Known rows, with every way that one mark hangs from another:
K106{K599{K772 K846{K928}}}: [-74.8  -9.1  -3.3 -11.0 -31.9  16.1  29.4  30.1  20.0  11.0 -15.0 -31.7
 -17.6  12.6  19.3  52.5   9.7  15.1   8.6   1.7]
K709{K893{K59{K928{K772}}}}: [ 47.7 -14.6  23.5  -0.7 -28.6  33.3 -22.7  43.5 -18.7  23.2  13.8 -29.3
 -19.5  22.5   7.8  -4.3 -17.6   9.0  -9.6 -14.5]
K59{K928{K106{K599} K772}}: [ 11.6 -15.2  17.2 -21.0   3.2  64.0   3.8  45.3 -34.5   7.3 -12.6 -24.2
   7.5  17.8  33.0   2.7  -0.2  -7.7 -35.2  32.0]
K106{K599{K772}}: [-39.6  -2.4   3.4 -23.1 -30.1  21.1  18.0  20.3  13.5  22.1 -10.2 -10.9
  -6.8   4.0  14.9  29.3   7.6   0.3  -3.1  23.2]
K709{K893}: [ 23.1  -5.0   4.9 -11.2 -15.1   1.9  15.5  16.2 -10.5   7.7   7.5 -12.6
   0.6 -22.2  -0.8 -15.7  -4.1  -2.9   8.7 -17.1]
K599{K846{K928{K772}}}: [-34.5  -8.1   8.3  15.9   2.3  32.7   3.3   5.3 -14.8   2.5  -9.6 -26.6
 -31.5   3.4  10.7  11.7  -6.0  14.5   8.5 -15.6]
K846{K928{K59 K106{K599}}}: [-34.2 -14.7   4.9  21.0  -6.9  49.6  11.1  20.6 -38.6  -5.2 -31.2 -30.1
  33.3  -1.3  28.7   9.1  -7.8   4.9 -39.8  16.1]
K772{K599{K846{K928{K59}}}}: [-34.1  14.0 -17.8   3.8   2.6  32.5  -7.3  14.7 -13.1   3.9 -23.5 -27.8
 -19.1  12.6  -1.0  15.2  -5.3  12.1  -7.7  13.8]
K772{K599{K846{K928{K59 K106}}}}: [-21.0  -8.2 -16.1  17.5   3.4  34.6  -7.0  27.0 -44.6  11.7 -39.2 -35.7
  -5.0   9.1  19.0  17.7  -7.6  13.4  -4.8  25.2]
K846{K928{K772}}: [-18.7 -10.9  28.6  28.4   3.9  43.7 -10.8  -6.1 -25.0   5.1  -8.8 -21.5
  -9.3   0.4   7.6   1.9 -21.3   5.0 -12.3 -19.1]
K772{K599{K846{K928}}}: [-34.7   6.3 -13.3  -0.5   4.1   6.5   3.6  21.2   1.4   3.3 -10.0 -23.0
 -24.9  14.2  -2.2  29.6  -0.2   6.1   2.2  -2.0]
K106{K599{K846{K928{K59 K772}}}}: [-65.8  11.5   3.1  -4.5  -7.0  73.1  14.5  17.7 -17.4   0.8 -23.6 -32.8
 -16.4   1.1  19.4   6.4   0.9  13.4 -22.1   9.9]
K106{K599{K846}}: [-46.5  15.8 -21.1 -39.6  -7.0   3.3  37.5  27.4  23.1  -5.4  -0.5  -7.2
  -8.7   0.8  11.3  19.6  28.1   2.6   1.7  12.1]
K709{K893{K59}}: [ 24.5 -11.8   5.9   5.3 -35.6 -14.6  -2.5  26.2  -1.0  20.2   9.4 -16.2
  -1.6  -0.7   2.1   6.8  -7.8  11.1   7.8 -23.6]
K772{K599}: [  2.7  13.9  -5.2 -15.0   3.2  11.7  -5.1   9.8  -5.9  16.1  -5.6  -0.7
  -9.6   6.7  -5.3   7.7  -3.8  -7.8  -8.9  15.7]
K59{K928{K772{K599}}}: [ 24.6   9.6  14.3 -21.3  13.8  60.5 -29.9  27.4 -21.9  17.9  -3.8 -15.2
 -26.7  30.2   0.9  -1.5 -15.1  -9.0 -25.4  27.8]
K106{K599{K772 K846{K928{K59}}}}: [-76.3  -2.1  -8.4  -2.1 -33.5  42.2  17.1  27.1   4.6  13.2 -29.3 -36.7
 -18.2   9.6  21.4  37.1   6.4  20.0  -1.0  17.7]
K599{K846}: [-14.4   3.7 -18.7 -15.2  -1.0 -12.4  12.2  13.7  10.6  -3.5  -0.3  -5.4
 -20.2   2.1   2.1  11.9  17.0   9.5  20.5   2.3]
K846{K599{K772} K928{K59 K106}}: [-18.2 -72.3  11.6  43.4 -33.7  49.6  -1.0  -4.1 -39.4  21.0 -55.2 -21.2
  16.7  16.8  39.8  19.1 -13.2   9.6  27.4  12.5]

Rows:
[-31.6  -0.9  -9.6 -21.8  -4.6  68.7  16.7  33.1 -44.8  16.7 -33.6 -23.9
  -6.3  -8.3  35.7   0.4  10.3  10.5  -9.6  42.1]
K928{K59 K106{K599{K846}} K772}
[  0.9   1.9 -12.7 -11.8   7.7  68.5 -16.1  26.0 -63.1  32.4 -40.3 -23.5
 -27.6  -0.6  22.3  -3.4  -3.6   9.2   4.8  49.5]
K928{K59 K106 K772{K599{K846}}}
[ 25.8 -12.7  20.9   9.3 -12.2  32.3 -38.2  28.8  -9.2  14.4   7.1 -16.7
 -18.8  45.5   9.0  12.9 -15.9  11.5 -17.8   0.6]
K893{K59{K928{K772}}}
[ 18.9  -3.6   6.1   5.2   8.7  77.8 -26.6  14.0 -71.1  35.8 -42.1 -18.2
  -6.5  -2.6  20.2 -13.9 -19.2  -0.3 -18.6  44.1]
K928{K59 K106 K772{K599}}
[-44.9 -18.7  -1.9  15.9 -24.1   2.5   3.5  14.4   8.4  11.8 -12.1 -30.4
 -29.7  13.5  10.9  40.7  -1.4  20.0  28.5  -7.1]
K599{K772 K846{K928}}
[  3.2  -4.4  -8.6 -16.5   9.2  40.4  -3.4  31.1 -45.4  32.2 -27.8 -18.9
 -30.1   2.2  20.2  12.0   0.5   3.0  13.0  32.8]
K928{K106 K772{K599{K846}}}
[-55.3   2.2 -16.8 -37.6 -31.4  11.5  29.8  32.7  25.1  18.0 -10.9 -14.6
 -24.1   4.7  17.2  40.5  22.7  10.7  17.4  23.3]
K106{K599{K772 K846}}
[-21.5 -23.3   5.0  32.1   3.0  59.1  -9.4  14.7 -60.4   9.8 -40.5 -38.4
 -10.6  -2.7  30.3  -1.3 -14.2  19.4  -0.8  11.1]
K599{K846{K928{K59 K106 K772}}}
[-36.7 -19.7 -15.9 -24.6 -28.9  12.7  29.8  45.3  -7.6  26.2 -25.8 -24.4
  -7.0   2.9  35.2  43.3  19.6  10.8  21.5  35.4]
K928{K106{K599{K772 K846}}}
[-27.3  -6.6 -21.7 -26.6  -5.6   5.0  38.2  39.3  -8.4   0.8 -15.7 -16.3
   6.3  -1.6  28.5  22.3  24.9   3.5   2.7  22.7]
K928{K106{K599{K846}}}
[-16.7 -29.5  -7.9  27.4   2.1  -5.6  11.4  20.6 -23.6  -3.5 -20.3 -31.2
   0.4   5.0  22.5  24.7   0.9  14.5  13.0  -7.5]
K599{K846{K928{K106}}}
[-17.4  24.6 -10.3 -24.9   4.8  64.3 -15.4  16.0 -33.7  25.5 -27.4 -14.1
 -40.8   3.0   3.7  -4.3  -1.1   8.2   1.7  37.8]
K928{K59 K772{K599{K846}}}
[-13.8  18.2  -8.7 -28.6   6.5  36.7  -5.8  18.6 -15.4  25.1 -11.9 -11.7
 -42.7   5.2   3.1   9.5   3.0   2.5  10.5  22.1]
K928{K772{K599{K846}}}
[-13.3 -23.2 -12.3 -36.3 -21.2  22.4  17.8  66.6  -3.7  14.1 -17.7 -33.4
 -12.9  31.5  35.8  40.6  19.4   8.8   8.7  42.1]
K59{K928{K106{K599{K772 K846}}}}
[-42.8 -28.5  10.4  21.0 -30.2  55.9   5.9  24.2 -35.3  22.4 -43.7 -38.7
  19.0   3.6  37.3  27.5 -12.5  11.5 -20.6  26.1]
K846{K928{K59 K106{K599{K772}}}}
[-22.4 -19.3  -1.0  -5.3 -30.0  51.3   5.2  27.2 -33.8  29.1 -40.1 -22.0
  13.0  -0.7  35.2  17.5   1.3   8.2 -10.1  46.5]
K928{K59 K106{K599{K772}}}
[-22.4 -23.4   4.0 -11.2 -29.0  25.2  17.1  31.3 -16.5  28.4 -25.9 -17.6
  11.0   0.7  33.3  32.8   4.8   2.5  -0.3  33.2]
K928{K106{K599{K772}}}
[ 43.7 -18.9  15.7   7.9  -5.5  45.1 -45.7  49.9 -44.2  37.3 -12.9 -24.9
 -14.0  48.1  21.4  22.1 -19.3   5.1 -23.7  28.8]
K893{K59{K928{K106 K772{K599}}}}
[-63.6   6.2   5.9 -10.2  -6.2  45.7  28.0  22.8  -1.2   0.1  -9.3 -29.0
 -17.4   2.4  18.2  21.2   6.7   7.2 -13.0  -6.7]
K106{K599{K846{K928{K772}}}}
[-24.2 -39.6  26.5  25.0  -5.2  52.5   7.0 -21.1 -16.5   4.4 -19.8  -4.8
  -2.9  10.5  17.0   1.2  -8.8  -4.4  12.7 -22.2]
K846{K599 K928{K772}}
[-24.3 -34.2  22.7  31.6  -7.0  81.3  -4.4 -23.2 -32.2   5.8 -34.2  -7.4
   0.8   8.2  19.6 -12.3 -14.6   0.9   3.2  -6.8]
K846{K599 K928{K59 K772}}
[ -2.3 -15.0  19.6  31.3   8.8  84.8 -29.0  11.6 -75.5  28.5 -43.7 -33.6
  -2.6   2.0  21.1  -3.6 -31.2   4.6 -29.8  25.0]
K846{K928{K59 K106 K772{K599}}}
